Each row comes from the steps of one walk. Every step used is in the known rows, and no mark comes twice. Write the walk behind each row, first mark first.
Known rows:
c -> v -> s -> r: [-1.31 -0.31 -0.06 -0.66 -2.26 -0.72 -3.04 -3.15 -0.87 -2.55 -1.30 -1.24
  0.39  1.47  0.56  3.59 -0.21 -0.37 -2.53  1.17 -2.60  5.48 -0.50 -0.11
 -1.07  1.63 -1.40  1.50 -3.57  0.24  3.77  2.08 -0.61]
v -> u -> r -> c -> e: [-1.04 -2.37 -0.95  0.90 -2.27  1.14 -3.02 -0.96 -1.10  4.88 -0.89 -0.43
 -2.11  1.11 -0.79 -4.89  0.39 -3.69 -1.62  1.60 -2.65 -0.90  0.88 -0.69
 -0.44 -1.35  0.11  0.83  1.62 -0.08  2.17  1.08  1.13]
v -> u -> r -> c: [-0.50 -2.43 -1.47  2.27 -1.95  0.56 -2.42 -1.05 -0.71  4.31 -0.74 -0.66
 -2.30  1.30 -1.01 -4.59 -0.75 -2.38 -1.74  1.00 -2.59 -1.87 -1.64 -1.20
  0.14 -0.96  0.14  1.51  1.47  0.19  0.55 -0.13  1.13]
r -> c -> e: [-1.26 -1.98 -0.07  0.45 -2.37  0.72 -2.75 -1.07  0.97  3.31 -0.25 -0.38
 -2.23  2.74 -2.21 -3.67 -0.69 -4.66 -1.36  1.24 -0.73 -1.00  1.46  2.16
 -1.08  0.55  0.24  2.01 -0.60  0.40  2.63 -1.21  0.55]
e -> u -> r -> c -> v -> s: [-0.63 -0.59 -1.04 -1.89 -0.51 -0.10 -2.66 -2.72 -1.75  2.60 -0.02 -0.27
 -1.80  1.59  0.49  0.21 -1.98 -1.95 -1.77  1.40 -2.71  5.17 -1.49 -1.85
 -0.58 -0.30  0.50  2.04  0.10  0.30  2.13  1.19 -0.99]
u -> v: [-0.84 -1.55  0.25  1.39 -1.14 -1.37 -2.01 -2.20 -1.25  0.83 -1.42 -0.60
 -0.67  3.05  0.18 -2.57 -2.39 -0.76 -1.97  0.47 -1.35  0.77 -1.54  0.95
 -0.73  1.14  0.43  1.54  0.20  1.41  1.87 -1.17 -1.66]
u -> v -> s -> b: [-2.02  0.90  0.91 -0.60 -2.69 -2.36 -1.16 -2.01 -1.35  0.30 -2.88 -0.80
 -0.34  2.90 -2.11 -1.87 -4.33 -0.21 -2.62  1.39 -1.49 -2.89 -0.05  0.52
 -1.81  0.74  0.04  0.11 -0.77 -0.51  2.64 -0.95 -0.97]
s -> e -> u -> r -> c -> b: [-0.08 -0.20  0.46 -1.63 -4.32  0.30 -1.60 -0.54  0.47  3.51 -0.32  0.07
 -2.80  1.91 -1.00 -3.14 -1.41 -3.71 -1.37  1.18 -1.59 -4.72 -0.29  0.85
 -0.67  0.69  0.34  1.12  3.14 -0.20  0.63 -2.41  1.75]
e -> u: [-0.20  1.40 -0.02 -1.37 -2.45 -0.46 -2.26 -1.02 -0.20  0.82  0.08 -0.28
 -1.21  3.08 -0.41 -1.14 -0.79 -0.19 -0.46  1.45 -1.62 -3.34 -0.50  0.51
  0.34  1.39 -0.68  2.84  1.34  1.89  2.59 -2.64  0.88]
s -> e -> u: [-0.01  2.31  1.31 -2.25 -4.52  0.09 -1.83 -1.42 -1.01 -0.17  0.19  0.14
 -1.16  3.56  0.83 -2.79  0.07  0.13 -0.25  1.63 -1.48 -7.35  0.59  1.95
  0.77  2.03 -0.61  0.98  3.23  0.65  3.16 -3.01  1.63]
c -> e -> u -> v -> s -> r: [-0.80  1.38  1.07 -3.35 -2.71  0.11 -2.22 -3.02 -3.10  0.19 -0.62 -0.07
  0.69  1.76  1.42  1.10  1.21 -0.28 -1.98  2.55 -3.39  3.30  1.32 -1.41
 -1.08  0.91 -1.23 -0.14  0.60  1.36  4.98  0.59 -0.97]
c -> e -> u: [-0.61  1.27  0.57 -2.96 -2.89  0.02 -2.84 -0.84 -0.66  1.29 -0.15 -0.09
 -1.11  2.86 -0.21 -1.17  0.34 -1.43 -0.42  2.01 -1.74 -2.11  2.00  0.88
 -0.19  1.06 -0.70  2.16  1.51  1.75  4.01 -1.56  0.80]
r -> u -> v -> s -> b: [-1.77  2.38  1.19 -0.72 -1.21 -2.67 -1.72 -1.57 -2.12 -1.15 -1.10 -0.86
  0.75  3.23 -2.72 -1.56 -3.05  0.90 -3.31  1.64 -2.00 -4.50 -0.92 -0.14
 -0.98  0.73  0.32 -0.44 -1.13 -0.03  5.25 -1.18 -1.93]
c -> b -> u: [-1.38  2.22  0.95 -0.30 -1.85 -1.21 -3.01  0.75 -0.22 -0.27 -1.66 -0.88
 -0.19  2.41 -2.27 -0.85 -1.72 -0.81 -1.92  0.40 -1.14 -3.56  1.21  0.32
 -0.85  1.12 -0.62  3.10 -1.15  1.38  3.83 -2.34  1.66]
u -> r: [-0.58 -1.99 -0.51  0.46 -3.11 -0.37 -2.52 -1.74  0.89  2.46 -2.34 -1.25
 -2.03  0.65 -0.10 -0.27 -1.44 -1.16 -1.21  0.74 -3.24  2.03 -1.73 -0.54
 -0.04  0.97 -0.44  1.45  0.55  0.83 -0.82  0.41  1.02]
s -> e: [-0.76  0.25  1.35 -0.04 -4.70 -0.09 -2.07 -1.59 -0.13 -0.66 -1.43 -0.56
 -1.39  3.16  0.23 -2.86 -0.49 -1.04 -0.84  0.74 -1.26 -5.49  0.49  2.92
  0.18  2.06 -0.42  0.65  1.11 -0.33  2.11 -1.44  1.62]
c -> r -> u -> v: [-0.56 -1.00 -0.17  0.63  0.89 -1.38 -2.72 -1.70 -1.93  0.16  0.36 -0.96
 -0.32  1.76 -1.15  0.88 -0.11 -0.90 -3.27  1.04 -1.94  4.83 -2.12 -0.85
  0.34  0.39 -0.22  1.47 -1.65  1.67  4.73 -0.72 -2.21]
c -> e -> u -> r: [-0.30 -0.09  0.02 -3.15 -3.33  0.31 -2.92 -1.56 -0.51  3.22 -1.19 -0.32
 -1.71  0.99  0.56 -0.42  0.46 -1.44 -0.42  2.16 -3.48  1.14  0.77 -1.07
  0.03  0.41 -0.61  1.19  2.67  1.59  1.74  0.19  1.05]
r -> u -> v -> c: [-0.44 -1.59 -0.64  0.55  0.53 -0.80 -2.11 -1.16 -1.03  0.82 -0.31 -0.10
 -0.33  3.26 -0.60 -3.65 -1.62 -1.60 -2.41  0.60 -2.18 -2.75 -1.35  0.05
  0.38 -0.34  1.63 -0.04  1.26  0.97  1.30  0.01 -2.54]
s -> b -> u -> r -> c -> e: [-1.02 -0.46 -0.06 -1.05 -3.60  0.39 -2.57 -0.48  0.70  4.64 -1.44 -0.11
 -2.42  1.61 -3.69 -3.22 -1.04 -2.42 -1.98  2.48 -1.54 -4.13  0.70 -0.69
 -0.55 -0.48 -0.07  0.07  0.54  0.02  2.62 -2.78  1.98]
r -> c -> b -> u -> v -> s: [-1.98  1.60  1.10  0.46  0.26 -1.30 -2.09 -0.41 -2.98  1.45 -1.21 -0.35
  0.08  2.95 -2.29 -2.87 -3.63 -2.27 -3.22  0.36 -1.11 -0.81  0.91 -0.91
 -2.13 -0.02  0.84  1.82 -1.28  0.30  4.42 -1.40 -0.58]
v -> c -> e -> u -> r: [-0.08 -1.87 -1.18 -3.64 -3.07  1.29 -2.39 -0.90  0.57  4.70 -1.88  0.19
 -2.52  0.95  0.50 -1.68  0.20 -3.20 -0.35  1.87 -3.72 -0.96  1.69 -1.01
  0.34 -0.87  0.27  0.08  4.08  0.63 -1.62  1.76  1.06]

Write each row's walk:
[-0.96 -0.95  0.16 -1.55 -0.54  0.47 -2.69 -0.86 -2.31  2.05 -1.85  0.57
 -0.44  2.86  0.22 -4.29 -0.41 -2.00 -1.75  1.20 -1.96 -1.86  2.53 -0.26
 -0.23 -0.84  1.09 -0.39  2.02  1.00  2.27  0.35 -0.96]
b -> u -> v -> c -> e
[ 0.22 -1.59 -0.41 -2.73 -1.99  0.61 -1.05 -1.84 -1.69  2.07 -0.66  0.87
 -2.12  2.49  1.11 -1.85  0.57 -2.67 -1.59  1.49 -1.68 -1.95  0.71  0.43
  0.84 -0.53  0.24 -0.37  3.55 -0.20  0.38 -0.55 -0.53]
s -> e -> u -> v -> c -> r
[-1.02  1.72  1.06 -0.40 -1.74 -0.34 -2.43 -2.49 -3.58 -1.10 -1.43 -0.54
  1.39  1.79  0.94  1.09  0.49  2.00 -2.74  1.62 -3.35  2.07 -0.61 -2.46
 -0.32  1.05 -1.23  0.12 -0.91  1.33  4.52 -0.63 -0.08]
b -> u -> v -> s -> r
[ 0.15  0.04 -0.56 -1.60 -2.87 -0.17 -2.39 -1.53 -0.07  2.91 -1.11 -0.57
 -1.97  1.16  0.56 -0.21 -0.79 -0.11 -0.59  1.55 -3.31  0.08 -1.83 -1.44
  0.56  0.89 -0.58  1.89  2.27  1.79 -0.03 -1.08  1.20]
e -> u -> r
[-1.50  1.83  0.68 -0.14 -2.49  0.23 -2.54 -0.12 -0.36  0.41 -0.88 -0.84
 -0.12  1.44 -3.11  1.02 -0.38 -2.29 -2.96  1.21 -2.02 -1.41  0.82 -1.16
 -1.61  0.77 -1.36  2.01 -2.63  0.17  3.92 -1.65  2.33]
v -> s -> r -> c -> b -> u
[-0.06  0.43  0.16 -0.88 -0.89 -1.27 -1.84 -1.95 -2.10  1.12  0.21  0.13
 -0.56  3.64  0.68 -2.42 -1.80  0.12 -1.37  1.27 -1.51 -0.89 -1.51 -0.15
 -0.03  1.07  0.22  1.98  2.03  2.41  2.83 -2.81 -1.78]
e -> u -> v
[-1.53  2.27  1.45 -0.82 -1.58 -1.30 -2.41 -1.20 -2.84 -1.33 -2.24 -0.88
  1.62  1.48 -0.50  1.56 -0.82  0.40 -3.49  1.11 -2.87  1.52  0.50 -1.90
 -1.75  0.92 -1.19  0.93 -1.86  1.14  4.48 -0.18  0.04]
c -> b -> u -> v -> s -> r
[-0.89 -2.01 -1.33  0.84 -0.77 -1.05 -3.50 -1.98 -2.31  0.54 -1.55 -0.89
 -0.80  1.18  1.49 -1.49 -0.78 -0.10 -2.14  0.79 -2.75  2.93 -1.34 -1.35
  0.03 -0.55 -0.09  1.76 -0.09  0.71  2.78  2.31 -0.96]
c -> v -> u -> r
[-0.62  0.08  0.48  0.88  0.23 -1.76 -2.60 -1.62 -2.09 -0.44  0.47 -0.72
  0.40  3.37 -0.57 -2.45 -1.60  0.31 -2.63  0.80 -1.83 -0.26 -2.40  0.06
  0.16  1.22  0.80  1.19 -0.39  2.08  4.44 -1.46 -2.70]
r -> u -> v
[-0.76  0.01 -0.37  0.31 -0.63 -0.63 -3.22 -0.68  0.13 -0.05  0.14 -1.36
 -0.93  1.20 -2.26  2.25  0.75 -1.42 -2.50  1.13 -2.05  2.24 -1.09 -0.29
  0.78  0.67 -1.14  2.33 -2.51  1.25  4.13 -0.82  0.31]
c -> r -> u
[ 0.11  1.28  1.48 -1.81 -2.88 -0.72 -1.39 -2.29 -2.93 -0.01  0.17  0.61
 -0.61  4.20  2.05 -3.94 -0.68  0.51 -1.09  1.55 -1.30 -4.87 -0.45  1.35
  0.40  1.59  0.29  0.16  3.76  1.02  3.60 -2.91 -1.01]
s -> e -> u -> v
[-1.22  1.24  0.30 -0.93 -0.89 -1.13 -3.70 -2.58 -1.68 -3.92  0.30 -1.37
  1.42  1.77 -0.12  3.95  0.68  0.70 -3.24  1.48 -3.00  4.02 -1.37 -0.88
 -0.22  1.67 -1.17  1.00 -3.82  0.85  6.67  1.77 -1.40]
c -> v -> s -> r -> u
[-0.94 -1.81 -0.11  1.40 -1.76  0.19 -1.43 -3.16 -1.16  1.75 -0.52 -0.60
 -0.52  2.25 -0.61 -0.76 -0.95 -2.15 -3.01  1.33 -2.20  3.00 -1.67 -0.54
 -1.44  0.82 -0.25  0.47 -1.73  0.18  2.02 -0.53 -0.95]
u -> v -> s -> r -> c
[-0.65  2.20  1.47 -3.72 -5.05  0.22 -1.75 -2.13 -2.18  1.17 -1.83 -0.48
 -1.37  1.22  2.10 -0.40 -0.07  0.50 -0.54  1.77 -4.09 -2.27  0.55 -0.93
  0.48  1.20 -0.72 -0.58  3.87 -0.63  1.30  0.81  2.01]
v -> s -> e -> u -> r
[-1.52  2.37  1.46 -0.46 -0.49 -1.12 -2.44 -1.78 -4.37 -0.34 -1.75 -0.48
  0.89  2.65  0.69 -1.52 -1.76  1.42 -2.23  0.98 -2.59  0.62  0.38 -1.64
 -0.44  0.55  0.04  0.86 -0.43  0.99  4.49 -0.42 -0.60]
b -> u -> v -> s
[-0.86  1.65  0.98 -2.61 -2.18  0.03 -2.24 -2.45 -2.74 -0.47  1.09  0.43
 -1.13  3.97  0.97 -2.25 -1.23 -1.86 -1.48  1.40 -0.74 -2.04  0.96  1.50
 -0.42  0.90  0.44  1.08  0.82 -0.85  5.32 -0.88 -0.50]
r -> c -> v -> s -> e -> u
[-0.23 -0.82 -0.90 -0.76 -2.24 -0.19 -2.00 -0.23  1.21  4.73 -0.40 -0.39
 -2.82  1.47 -2.50 -1.60 -2.52 -3.88 -1.56  1.11 -1.78 -1.05 -1.26 -0.73
 -1.15  0.15  0.21  2.94  1.49  1.11 -0.01 -2.24  1.15]
e -> u -> r -> c -> b
[-0.86 -3.51 -0.57  0.31 -2.92  1.07 -2.70 -1.68  1.13  5.15 -1.22 -0.62
 -2.99  0.83 -1.31 -2.71 -0.80 -4.59 -1.43  1.37 -2.36  2.91  0.09  0.20
 -0.88  0.07  0.37  1.08  0.55  0.11  0.52  0.28  1.00]
u -> r -> c -> e
[-0.16 -2.39 -0.95  2.03 -3.20  1.03 -2.12 -1.91  2.15  1.97  0.37 -0.72
 -1.84  2.07 -2.09 -0.72  0.09 -2.90 -2.00  1.35 -1.43 -0.48 -2.15  0.95
 -0.51  1.51 -1.03  2.06 -1.45  0.92  0.87 -2.69  1.21]
s -> r -> c
[-1.04 -3.21 -0.34 -0.65 -1.29  0.09 -2.10 -1.71 -0.65  2.72 -2.18  0.19
 -1.25  2.73 -0.01 -4.04 -1.42 -4.11 -1.72  0.80 -1.77  0.14  2.10  1.30
 -1.04 -0.57  1.32 -0.19  1.68  0.18  0.06  1.67 -1.67]
u -> v -> c -> e
[-0.62  0.46 -0.07  0.84 -2.51  0.35 -2.63  0.02  1.16  1.00  0.02 -0.63
 -0.83  1.95 -3.39 -0.51 -0.14 -2.52 -2.81  1.16 -1.00 -2.77 -0.47 -0.24
 -1.10  1.03 -1.21  2.61 -2.18  1.42  3.30 -3.68  2.14]
s -> r -> c -> b -> u
[-0.47 -1.92 -1.11 -0.33  0.54  0.19 -2.18 -1.03 -1.70  2.07 -1.63  0.11
 -1.25  1.56 -0.29 -0.83 -0.17 -1.98 -2.53  0.91 -1.96  2.10  0.19 -1.72
  0.59 -1.33  0.18  0.68  0.16  0.86  0.77 -0.10 -0.47]
b -> u -> v -> c -> r
[-0.55 -1.77 -1.56 -0.58 -0.23  0.22 -2.72 -0.19  1.08  1.34 -0.52 -0.81
 -1.66  1.11 -2.53  0.99  0.57 -3.15 -2.32  0.85 -2.48 -0.06 -0.19 -0.26
  1.04 -0.62 -0.30  1.24 -0.73  0.27  0.98  0.94  0.33]
v -> c -> r -> u
[-2.18  1.12  0.33 -1.42 -2.45 -2.49 -2.34 -2.00 -0.31 -1.88 -2.27 -1.03
 -0.70  2.79 -2.24  0.58 -3.82 -0.55 -2.50  1.07 -0.84 -1.34  0.52  1.29
 -1.74  0.86 -0.39  1.33 -3.10 -0.99  4.32  0.20 -0.82]
c -> v -> s -> b
[-1.10 -0.97 -0.28  0.09  0.61 -1.66 -2.08  0.13 -0.35  0.62 -1.05 -0.38
 -0.06  3.01 -2.21 -3.11 -2.81 -3.25 -3.10  0.02 -1.59 -3.05 -0.27  0.46
 -1.02 -0.40  1.66  0.86  0.63  0.82  1.71  0.37 -2.50]
r -> u -> v -> c -> b
[-1.27 -0.23  0.17 -2.03 -1.97 -0.50 -1.88 -0.50 -0.96  1.93 -2.36  0.72
 -0.61  3.24 -2.10 -4.61 -1.79 -1.78 -2.30  1.94 -1.01 -7.23  2.51  0.22
 -0.74 -1.01  0.89 -1.21  1.64  0.03  2.52 -1.53 -0.64]
s -> b -> u -> v -> c -> e
[-1.08 -2.84 -0.82  1.31 -2.44 -0.36 -2.14 -0.53  2.14  4.46 -1.90 -1.13
 -2.88  0.87 -3.02 -1.72 -3.31 -4.83 -2.21  0.23 -1.77  1.18 -1.20  0.23
 -1.79  0.19  0.38  2.49 -0.71  0.16 -1.02 -0.50  0.98]
u -> r -> c -> b
[-1.03  3.63  1.99 -3.37 -4.58  0.02 -1.70 -1.54 -2.45 -0.96 -0.85 -0.16
 -0.60  3.07  1.21 -1.47 -0.07  0.42 -0.40  1.62 -2.53 -6.53  1.80  1.03
  0.21  1.66 -0.79  0.44  2.44 -0.42  3.67 -0.76  1.98]
v -> s -> e -> u
[-1.06  1.27  1.15 -2.91 -4.41  0.27 -1.47 -0.81 -0.97  3.06 -1.31 -0.23
 -2.18  1.38 -0.71 -1.98 -1.82 -3.29 -1.52  1.24 -2.67 -3.41  1.11 -0.21
 -1.27  0.44  0.03  0.45  2.60 -1.40  1.42 -0.29  2.23]
v -> s -> e -> u -> r -> c -> b
[-1.26 -0.45 -0.67  1.08 -0.26 -1.30 -3.38 -1.42 -2.34 -1.50 -0.51 -0.66
  0.03  3.11  0.49 -2.34 -1.02 -0.22 -2.12  0.56 -1.11 -0.48 -0.06  0.63
 -0.22  0.03 -0.13  2.66 -1.20  0.79  5.21  0.64 -1.13]
c -> v -> u
[-0.38 -3.25 -1.16  1.74 -2.53  0.53 -2.23 -1.76  1.54  4.56 -1.09 -0.82
 -3.10  1.27 -1.34 -2.37 -1.93 -3.36 -1.47  0.81 -2.30  1.20 -2.32 -0.17
 -0.32  0.37  0.36  1.75  0.25  0.39 -1.20 -0.84  0.98]
u -> r -> c
[-0.37  0.84  0.77 -2.42 -4.27  1.15 -1.47 -2.11 -1.59  3.24 -0.66  0.00
 -2.34  1.75  0.89 -2.46 -0.43 -1.66 -0.83  1.71 -3.23 -3.12  0.02 -0.63
  0.16  0.54  0.05 -0.35  3.43 -1.17  0.91 -0.50  2.03]
v -> s -> e -> u -> r -> c
[-0.56 -4.31 -1.66  0.34 -0.07 -0.02 -1.59 -1.81  0.00  2.67 -2.19 -0.30
 -2.15  1.33 -0.66 -0.45 -1.12 -3.87 -2.43  0.52 -1.82  3.98 -0.28 -0.11
 -0.23 -0.93  0.36  0.95 -0.08  0.20 -1.36  1.17 -1.25]
u -> v -> c -> r
[-0.74  1.02  0.23 -2.73 -3.61  1.57 -2.31 -1.92 -0.65  2.06  0.62 -0.08
 -0.87  1.96 -1.14  0.41  1.84 -2.85 -1.45  2.79 -2.71  0.50  1.71 -0.54
 -0.90  0.67 -1.46  1.08  0.01  0.61  4.18 -0.53  1.40]
v -> s -> r -> c -> e -> u
[-0.68 -1.23 -0.87  1.17 -2.49 -0.34 -2.75 -1.10 -1.24  2.17 -2.18 -1.08
 -1.11  0.67  0.43 -2.66 -0.42 -0.26 -1.36  1.06 -3.62 -1.81 -1.01 -1.47
  0.36 -0.34 -0.60  1.33  1.57  0.71  0.96  1.02  1.20]
v -> u -> r
